Every row comes from one small tree of marks. The marks that hang from a mark follow it in brackets, in the order of their numbers. Every link used is in the known rows. Which tree was each row made from?
Known rows:
Q_868{Q_7 Q_95}: [-2.60  2.09 -1.61  0.15 -1.16  0.60  0.46  0.45  3.05  1.53  0.74 -0.29
 -1.41 -0.68  2.18  0.73  1.56  0.11 -1.20 -0.21  1.51  1.85  0.50 -2.82]
Q_811{Q_95{Q_12 Q_523{Q_551}}}: [ 2.19  1.17 -1.18  0.60 -4.68 -0.74 -1.19 -2.42 -1.53 -0.81 -0.85  3.07
 -2.45 -1.42  0.86 -1.43  1.96 -2.74  0.38 -0.94 -0.24  0.81 -0.84 -0.26]
Q_843{Q_12 Q_95{Q_523{Q_86 Q_551} Q_811}}: [ 4.88 -2.71  0.70  0.54 -3.51  0.30 -0.03 -3.21 -2.00  0.78 -5.15 -1.02
 -1.39 -0.24  4.29 -0.50  2.03 -5.65 -0.74 -2.68  1.26  1.74 -2.14 -0.06]
Q_95{Q_868}: [-1.21  1.18 -0.01  0.29  1.61 -0.13  1.92 -1.12  1.89  0.38 -0.99  0.75
 -2.46 -0.03  0.16 -0.81  1.70 -1.96 -0.81 -1.12 -0.79  0.35 -0.06 -1.00]
Q_868{Q_7 Q_95{Q_12 Q_523{Q_86 Q_551} Q_811}}: [ 2.78  0.85 -0.16  1.59 -7.67  1.48 -1.00 -1.56  1.06  0.43 -2.19 -0.05
 -1.19 -1.05  0.10 -1.59  1.86 -4.27  0.33 -1.53  0.73  2.35 -0.18  0.91]
Q_95{Q_523{Q_551}}: [ 2.16  0.80 -1.49  0.58 -1.71 -0.55  0.33 -2.55 -0.55 -1.16 -1.30  1.93
 -2.59 -0.29  0.74 -0.76  1.61 -2.19 -0.27 -0.61 -0.33  0.15 -0.16 -0.71]
Q_86{Q_523{Q_551{Q_95{Q_811}}}}: [ 4.35 -0.37 -1.46  0.99 -3.36 -0.63  0.97 -1.92  0.79  1.61 -1.51  0.21
 -1.74  1.11  0.65 -1.07  1.64 -2.96  0.94 -2.40 -0.03 -0.02  2.09 -0.35]
Q_843{Q_12}: [-0.43  0.52 -1.63 -0.35  1.02 -0.48  0.76 -0.91  3.20  1.25 -0.76 -0.19
 -1.99 -0.87  3.51  0.56  1.31 -2.21 -2.34 -1.44  0.49  0.32 -0.24 -0.80]
Q_811{Q_95{Q_523}}: [ 0.61  2.17 -1.41 -0.22 -3.25 -0.94  0.38 -1.10 -0.77  0.12 -0.36  3.20
 -2.10 -0.42 -1.00 -0.33  1.97 -1.34  0.22 -0.63 -0.38  1.02 -0.94 -0.39]
Q_86{Q_95{Q_868} Q_551}: [ 0.68  1.76  0.14  0.18  2.34 -0.71  1.41 -0.18  3.61  0.84 -0.57  0.46
 -2.09  1.37  2.92 -1.58  2.67 -1.18  1.40 -0.62 -1.06  0.68  1.17 -1.06]
Q_367{Q_811{Q_95{Q_12 Q_523{Q_86 Q_551} Q_868}}}: [ 2.18  0.49  0.86  0.55 -6.51 -0.48 -1.23 -2.78 -1.03 -1.47 -3.05  1.73
 -1.90 -0.72  0.59 -3.32  3.07 -5.85  0.90 -3.17 -2.25  1.53 -1.40  0.10]
Q_868{Q_7 Q_95{Q_12 Q_523 Q_811}}: [ 0.49  2.85 -1.45  0.67 -6.66  1.59  0.60 -1.46  4.89  0.95  1.33  0.52
 -1.68 -1.38 -1.73 -0.25  1.83 -2.73 -1.47 -0.73  0.98  2.23 -0.20  0.23]
Q_86{Q_523 Q_551}: [ 1.11  1.96 -2.48  0.46 -0.28 -1.62  0.47  1.13  5.11  1.34  0.20  1.25
 -2.27  2.15  1.27 -0.70  2.27 -1.11  0.61  0.56 -1.99  0.40  0.75  0.50]
Q_367{Q_811{Q_95{Q_523 Q_868}}}: [-0.22  2.36 -0.17 -0.64 -4.12 -0.74  1.28 -2.34  1.46 -0.98 -0.50  2.26
 -2.19 -0.38 -0.96 -1.48  2.96 -3.09 -0.42 -2.33 -1.87  1.52 -1.04 -2.09]
Q_811{Q_95{Q_12 Q_523 Q_868{Q_7}}}: [-2.43  2.86 -1.01 -0.30 -4.60  0.65  0.66 -2.08  2.17 -1.11 -0.79  2.03
 -3.30 -1.54 -1.78 -2.15  2.77 -2.12 -0.92 -1.24 -0.35  1.89 -1.61  0.00]
Q_843{Q_12 Q_95{Q_523{Q_551} Q_811 Q_868{Q_7}}}: [ 0.65 -1.45  0.28 -0.26 -2.23  1.41  1.81 -4.88  1.14 -0.77 -4.57 -1.99
 -3.00 -1.26  4.26 -1.10  2.23 -4.02 -2.72 -2.74  1.85  2.59 -2.66 -3.00]
Q_655{Q_811{Q_95{Q_12 Q_523{Q_86}}}}: [ 2.52  1.72 -1.08  0.34 -7.67 -0.34 -0.41 -0.38  1.53  0.48 -0.21  3.28
 -0.78 -0.87  0.12 -2.10  1.89 -3.53  1.29 -2.19 -1.02  0.83 -0.52  2.21]
Q_811{Q_95{Q_12 Q_523{Q_86}}}: [ 1.65  1.50 -0.51  0.55 -5.83 -0.52 -1.19 -0.42 -0.77  0.58 -1.44  3.15
 -1.71 -0.46 -1.64 -1.59  2.53 -3.75  1.02 -1.25 -1.00  1.04 -1.13  3.08]
Q_868{Q_7 Q_95{Q_12 Q_523{Q_86{Q_551}} Q_811}}: [ 2.46  2.42 -0.74  1.25 -7.63  0.91 -0.31  0.73  4.90  1.53  0.33  0.00
 -0.89 -0.05 -0.84 -1.83  2.42 -3.36  0.74 -0.12 -0.12  2.67 -0.23  2.02]
Q_367{Q_811}: [-0.17  1.52 -1.04 -0.14 -0.96 -0.86  1.34 -1.15  3.24  0.63  1.69  1.25
 -1.47 -0.02  1.46  0.08  1.59 -2.34 -1.89 -2.16 -1.56  0.76  1.18 -2.09]
Q_551{Q_86{Q_95}}: [-0.32  0.87 -1.04  0.26  1.40  0.27  0.59 -0.58 -0.43  0.93  0.00  0.81
 -1.63  1.82  2.40 -0.77  2.12 -1.70  0.99 -0.92  0.63  0.28  3.08  1.41]
Q_551{Q_95{Q_811}}: [ 2.68  0.60 -0.62  0.54 -2.26 -0.26  2.47 -1.11  0.60  2.32  1.44  0.75
 -1.00  0.03 -0.26 -0.34  1.20 -2.20 -0.30 -2.22  0.70  0.23  2.11 -0.49]
Q_86{Q_551}: [ 0.95  1.58 -1.38  0.51  0.86 -1.29  1.09  0.81  2.95  1.06  1.72  1.40
 -1.70  0.74  2.10 -0.54  1.51 -0.70 -0.02  0.37 -0.93  0.56  0.91 -0.80]
Q_86{Q_95{Q_811} Q_523}: [ 2.58  1.49 -0.70  0.37 -1.77 -0.46  1.34 -1.05  4.62  2.24 -1.56  1.11
 -1.74  1.63 -0.13 -0.20  2.02 -2.45  0.70 -2.17 -1.30  0.75  1.97  1.27]
Q_811{Q_95{Q_12 Q_523{Q_86{Q_551}} Q_868{Q_7}}}: [-0.43  2.17 -0.32  0.28 -5.33 -0.04 -0.30  0.10  2.45 -0.59 -1.80  1.69
 -2.46 -0.19 -0.72 -3.66  3.32 -2.81  1.27 -0.55 -1.46  2.28 -1.66  1.72]

Which tree is each row?
[ 2.47 -0.66 -1.01  0.73 -2.20  0.08 -0.74 -3.35 -1.85 -0.55 -1.02  1.30
 -2.74 -0.49  3.13 -0.42  2.37 -3.65 -1.04 -0.67  0.98  0.92 -1.26 -0.57]  Q_843{Q_95{Q_12 Q_523{Q_551}}}
[ 0.52  2.51 -0.63  0.43 -2.73  0.43  1.42 -0.72  8.88  1.27 -1.16 -0.22
 -2.73  1.36  0.77 -2.76  2.97 -2.64  0.61 -1.50 -1.81  1.88  1.34  1.58]  Q_86{Q_95{Q_12 Q_811 Q_868{Q_7}} Q_523 Q_551}
[-3.57  1.61 -0.18 -0.41 -0.68  0.02  1.60 -0.68  0.93  0.10 -1.24  1.24
 -2.42 -1.11  0.62 -1.38  1.94 -0.31 -0.67 -1.59 -0.09  2.07 -0.77 -2.72]  Q_811{Q_95{Q_868{Q_7}}}
[ 0.60  0.64 -0.50  1.15 -4.55  2.09  1.29 -4.04  0.53 -2.01 -1.72  0.12
 -3.09 -0.26 -1.36 -3.68  2.18 -4.37 -0.55 -1.59  0.23  1.49  0.62  1.88]  Q_95{Q_12 Q_523{Q_551{Q_86}} Q_811 Q_868{Q_7}}
[-2.45  2.18 -1.86  0.49 -2.46  0.95 -0.35  0.30  4.16  1.54  1.68 -0.09
 -1.65 -1.42  1.70  0.28  1.72 -1.08 -1.64 -0.21  1.36  1.78  0.54 -1.34]  Q_868{Q_7 Q_95{Q_12}}
[-0.18  0.60  1.86  0.32 -1.49  1.06  2.26 -0.99  2.51  1.35 -3.55 -0.26
 -1.52  0.30  0.21 -2.14  1.97 -2.89  0.61 -3.43 -0.82  2.06  1.07  0.79]  Q_523{Q_86{Q_95{Q_811 Q_868{Q_7}}}}
[ 3.80  0.23 -0.92  1.62 -4.71  0.92  0.30 -3.38 -1.20 -0.84 -0.36  1.49
 -2.16  0.14 -0.85 -2.37  1.70 -4.73  0.16 -0.99  0.14  0.49  1.36  3.00]  Q_95{Q_12 Q_523{Q_551{Q_86}} Q_811}
[-0.19  1.74 -0.84 -0.12 -3.98 -1.04 -0.11 -0.86  2.16  0.98  2.17  2.33
 -1.23 -1.12  1.72 -0.59  1.88 -2.88 -1.25 -2.37 -1.20  1.46  0.52 -1.57]  Q_367{Q_811{Q_95{Q_12}}}
[-0.49  1.99 -0.57  0.35 -2.56  0.12  1.12 -0.06  3.43 -0.86 -2.11  0.45
 -2.64  1.00 -0.85 -3.04  2.92 -2.19  0.58 -0.30 -1.70  1.64 -0.90  1.35]  Q_95{Q_523{Q_86{Q_551}} Q_868{Q_7}}
[ 3.36  0.68  1.05  1.07 -3.07  0.32  0.39 -0.73  2.22  2.52 -1.58  1.21
 -0.83  0.16  0.49 -1.21  1.66 -4.38  0.88 -2.86 -1.02  0.92  1.76  3.29]  Q_523{Q_86{Q_95{Q_12 Q_811}}}
[ 3.10  1.69 -0.38  0.56 -4.97  0.94  2.15 -3.16  2.49  0.47  0.29  0.87
 -2.44 -0.42 -3.54 -2.00  2.57 -4.64 -0.36 -2.24  0.14  0.18  0.51  1.84]  Q_551{Q_95{Q_12 Q_523 Q_811 Q_868}}
[ 3.93  0.72  0.53  1.07 -6.28  0.96  1.34 -2.17  0.88  0.85 -1.68  0.76
 -1.79  0.13 -3.87 -2.81  2.76 -6.01  0.78 -2.67 -0.41  0.34  0.24  3.79]  Q_551{Q_95{Q_12 Q_523{Q_86} Q_811 Q_868}}
[ 0.07  2.65 -0.30 -0.41 -5.36 -0.36  0.44 -2.57  2.63 -0.96  0.43  2.40
 -2.38 -0.94 -1.32 -1.89  3.10 -4.34 -0.85 -2.35 -1.93  1.51 -1.07 -0.71]  Q_367{Q_811{Q_95{Q_12 Q_523 Q_868}}}
[ 0.49 -1.04 -0.27  0.87 -1.81  1.66  2.40 -2.63 -2.10 -0.09 -1.27 -1.33
 -1.93  0.50  1.32 -3.15  1.83 -2.66  0.37 -2.51  1.88  1.06  2.87 -0.88]  Q_523{Q_551{Q_86 Q_95{Q_811 Q_868{Q_7}}}}
[-0.48  1.97 -0.89  0.78 -4.26  1.40  0.83 -0.37  4.67  2.24  1.67 -0.11
 -1.15 -1.60  0.38  0.04  1.15 -2.07 -1.67 -1.03  1.27  2.33  0.74 -1.05]  Q_868{Q_7 Q_95{Q_12 Q_811}}
[-0.87  1.45 -1.13  0.47 -2.92  1.02  0.51 -3.55  2.13 -2.27 -1.69  0.74
 -3.78 -1.29  0.03 -2.56  2.38 -2.93 -1.40 -1.29 -0.43  1.09 -0.87 -0.19]  Q_95{Q_12 Q_523{Q_551} Q_868{Q_7}}
[ 1.87  0.59  0.40  0.99 -4.39  0.76  1.61  0.18  3.90  1.79  0.06 -0.81
 -1.42  0.26 -0.17 -3.66  2.37 -3.73  0.78 -2.18 -0.35  1.58  1.30  1.68]  Q_523{Q_86{Q_551{Q_95{Q_12 Q_811 Q_868{Q_7}}}}}
[-2.29  2.68 -1.48 -0.03 -2.91  1.14  1.24 -2.50  4.49 -1.38 -0.27  1.10
 -3.67 -1.00 -1.98 -1.93  2.56 -2.69 -1.98 -0.97 -0.59  1.14 -0.90  1.15]  Q_95{Q_12 Q_523 Q_868{Q_7}}
[ 1.78  2.23 -2.03  0.17  0.31 -1.53  0.03  0.96  5.43  1.73 -0.41  1.09
 -2.15  2.75  2.55 -0.78  2.89 -0.96  1.67 -0.10 -1.69  0.45  1.89  0.79]  Q_86{Q_95 Q_523 Q_551}
[-1.01  1.63  0.40 -0.17 -3.04 -0.61  0.58 -1.58  2.53  0.32  0.57  1.52
 -1.78 -1.09  0.96 -1.56  2.46 -3.69 -0.92 -2.79 -1.72  1.53 -0.32 -1.93]  Q_367{Q_811{Q_95{Q_12 Q_868}}}
[ 2.61  1.92 -1.04  1.05 -3.67 -0.42 -0.98  1.49  1.68  1.15 -0.46  0.47
 -0.81  1.39  0.55 -0.74  2.86 -2.42  1.98  0.96 -0.39  1.31 -0.46  0.88]  Q_868{Q_95{Q_523{Q_86{Q_551}}}}
[-1.56  0.85 -1.57  0.76 -2.60  1.82  0.18 -3.43  0.00 -2.70 -1.75  0.26
 -3.57  0.01  0.08 -3.51  2.70 -3.56 -0.54 -0.74  0.42  0.99  0.51  1.79]  Q_95{Q_12 Q_523{Q_551{Q_86}} Q_868{Q_7}}
[-1.17  1.54  0.28  0.58 -2.30  1.32  2.63 -1.97  4.98  0.59  0.03  0.35
 -2.52 -1.47 -1.32 -1.82  1.30 -2.94 -2.08 -2.21 -0.60  1.73  0.24  0.00]  Q_95{Q_12 Q_811 Q_868{Q_7}}
[-0.78 -0.36  0.03 -0.73 -2.29  1.61  2.53 -3.78  3.11  0.08 -2.98 -1.72
 -2.88 -1.01  2.07 -0.49  2.53 -3.70 -3.23 -2.40  1.61  2.68 -2.68 -1.79]  Q_843{Q_12 Q_95{Q_523 Q_811 Q_868{Q_7}}}
[ 2.94  2.15 -1.25  1.28 -5.06 -0.05 -1.85  1.36  2.87  1.16  0.18  0.83
 -1.02  0.74  0.50 -1.25  3.06 -3.54  1.53  1.03 -0.54  1.19 -0.46  2.39]  Q_868{Q_95{Q_12 Q_523{Q_86{Q_551}}}}
[ 2.53  2.80 -1.57  0.06 -1.00 -0.99  0.58 -0.58  3.42  0.25  0.62  1.82
 -2.17  1.44  1.41 -0.91  2.78 -1.05  1.37  0.12 -0.90  0.57  1.19  0.62]  Q_86{Q_95{Q_523} Q_551}
[-1.53  2.86 -1.45 -0.50 -6.37  0.69  1.51 -1.83  4.94 -1.01  0.34  2.28
 -2.37 -1.86  0.13 -2.69  2.25 -1.87 -0.64 -2.24 -0.54  1.73 -1.10 -0.73]  Q_655{Q_811{Q_95{Q_12 Q_523 Q_868{Q_7}}}}
[ 2.63  1.84  0.12  0.52 -0.53 -0.62  1.88 -0.42  6.26  1.77 -1.94  0.21
 -2.16  2.53  0.52 -1.92  2.87 -2.49  1.80 -1.36 -2.24  1.06  1.29  0.70]  Q_86{Q_95{Q_811 Q_868} Q_523 Q_551}
[ 1.47  0.85  0.13  0.26 -5.79  1.19  2.56 -1.93  1.13  0.33 -2.25 -0.02
 -1.94  0.20 -3.24 -2.66  2.57 -3.72  0.35 -2.91  0.12  1.31  0.36  1.72]  Q_551{Q_95{Q_523{Q_86} Q_811 Q_868{Q_7}}}
[ 0.82  0.79 -0.37  0.38 -5.24  0.34 -0.68 -3.54 -1.70 -2.37 -0.99  1.49
 -2.36  0.05  0.75 -3.47  3.25 -5.12  0.46 -2.08 -0.86  1.32  0.29 -0.14]  Q_367{Q_811{Q_95{Q_12 Q_523{Q_551{Q_86}} Q_868}}}
[ 1.43  1.55 -2.12  0.62 -1.93 -0.73  0.38  0.17  5.33  1.33  0.54 -0.06
 -2.76  1.82  0.36 -2.44  3.54 -3.07  0.92 -0.39 -1.10 -0.21  1.08  1.64]  Q_86{Q_523 Q_551{Q_95{Q_12 Q_868}}}
[ 4.48  2.54 -0.48  0.41 -2.74 -0.63  1.77 -1.16  3.87  0.91  0.52  1.78
 -1.63  1.22  0.21 -1.12  2.29 -2.00  1.33 -0.75 -1.06  1.11  1.25  0.88]  Q_86{Q_95{Q_523 Q_811} Q_551}
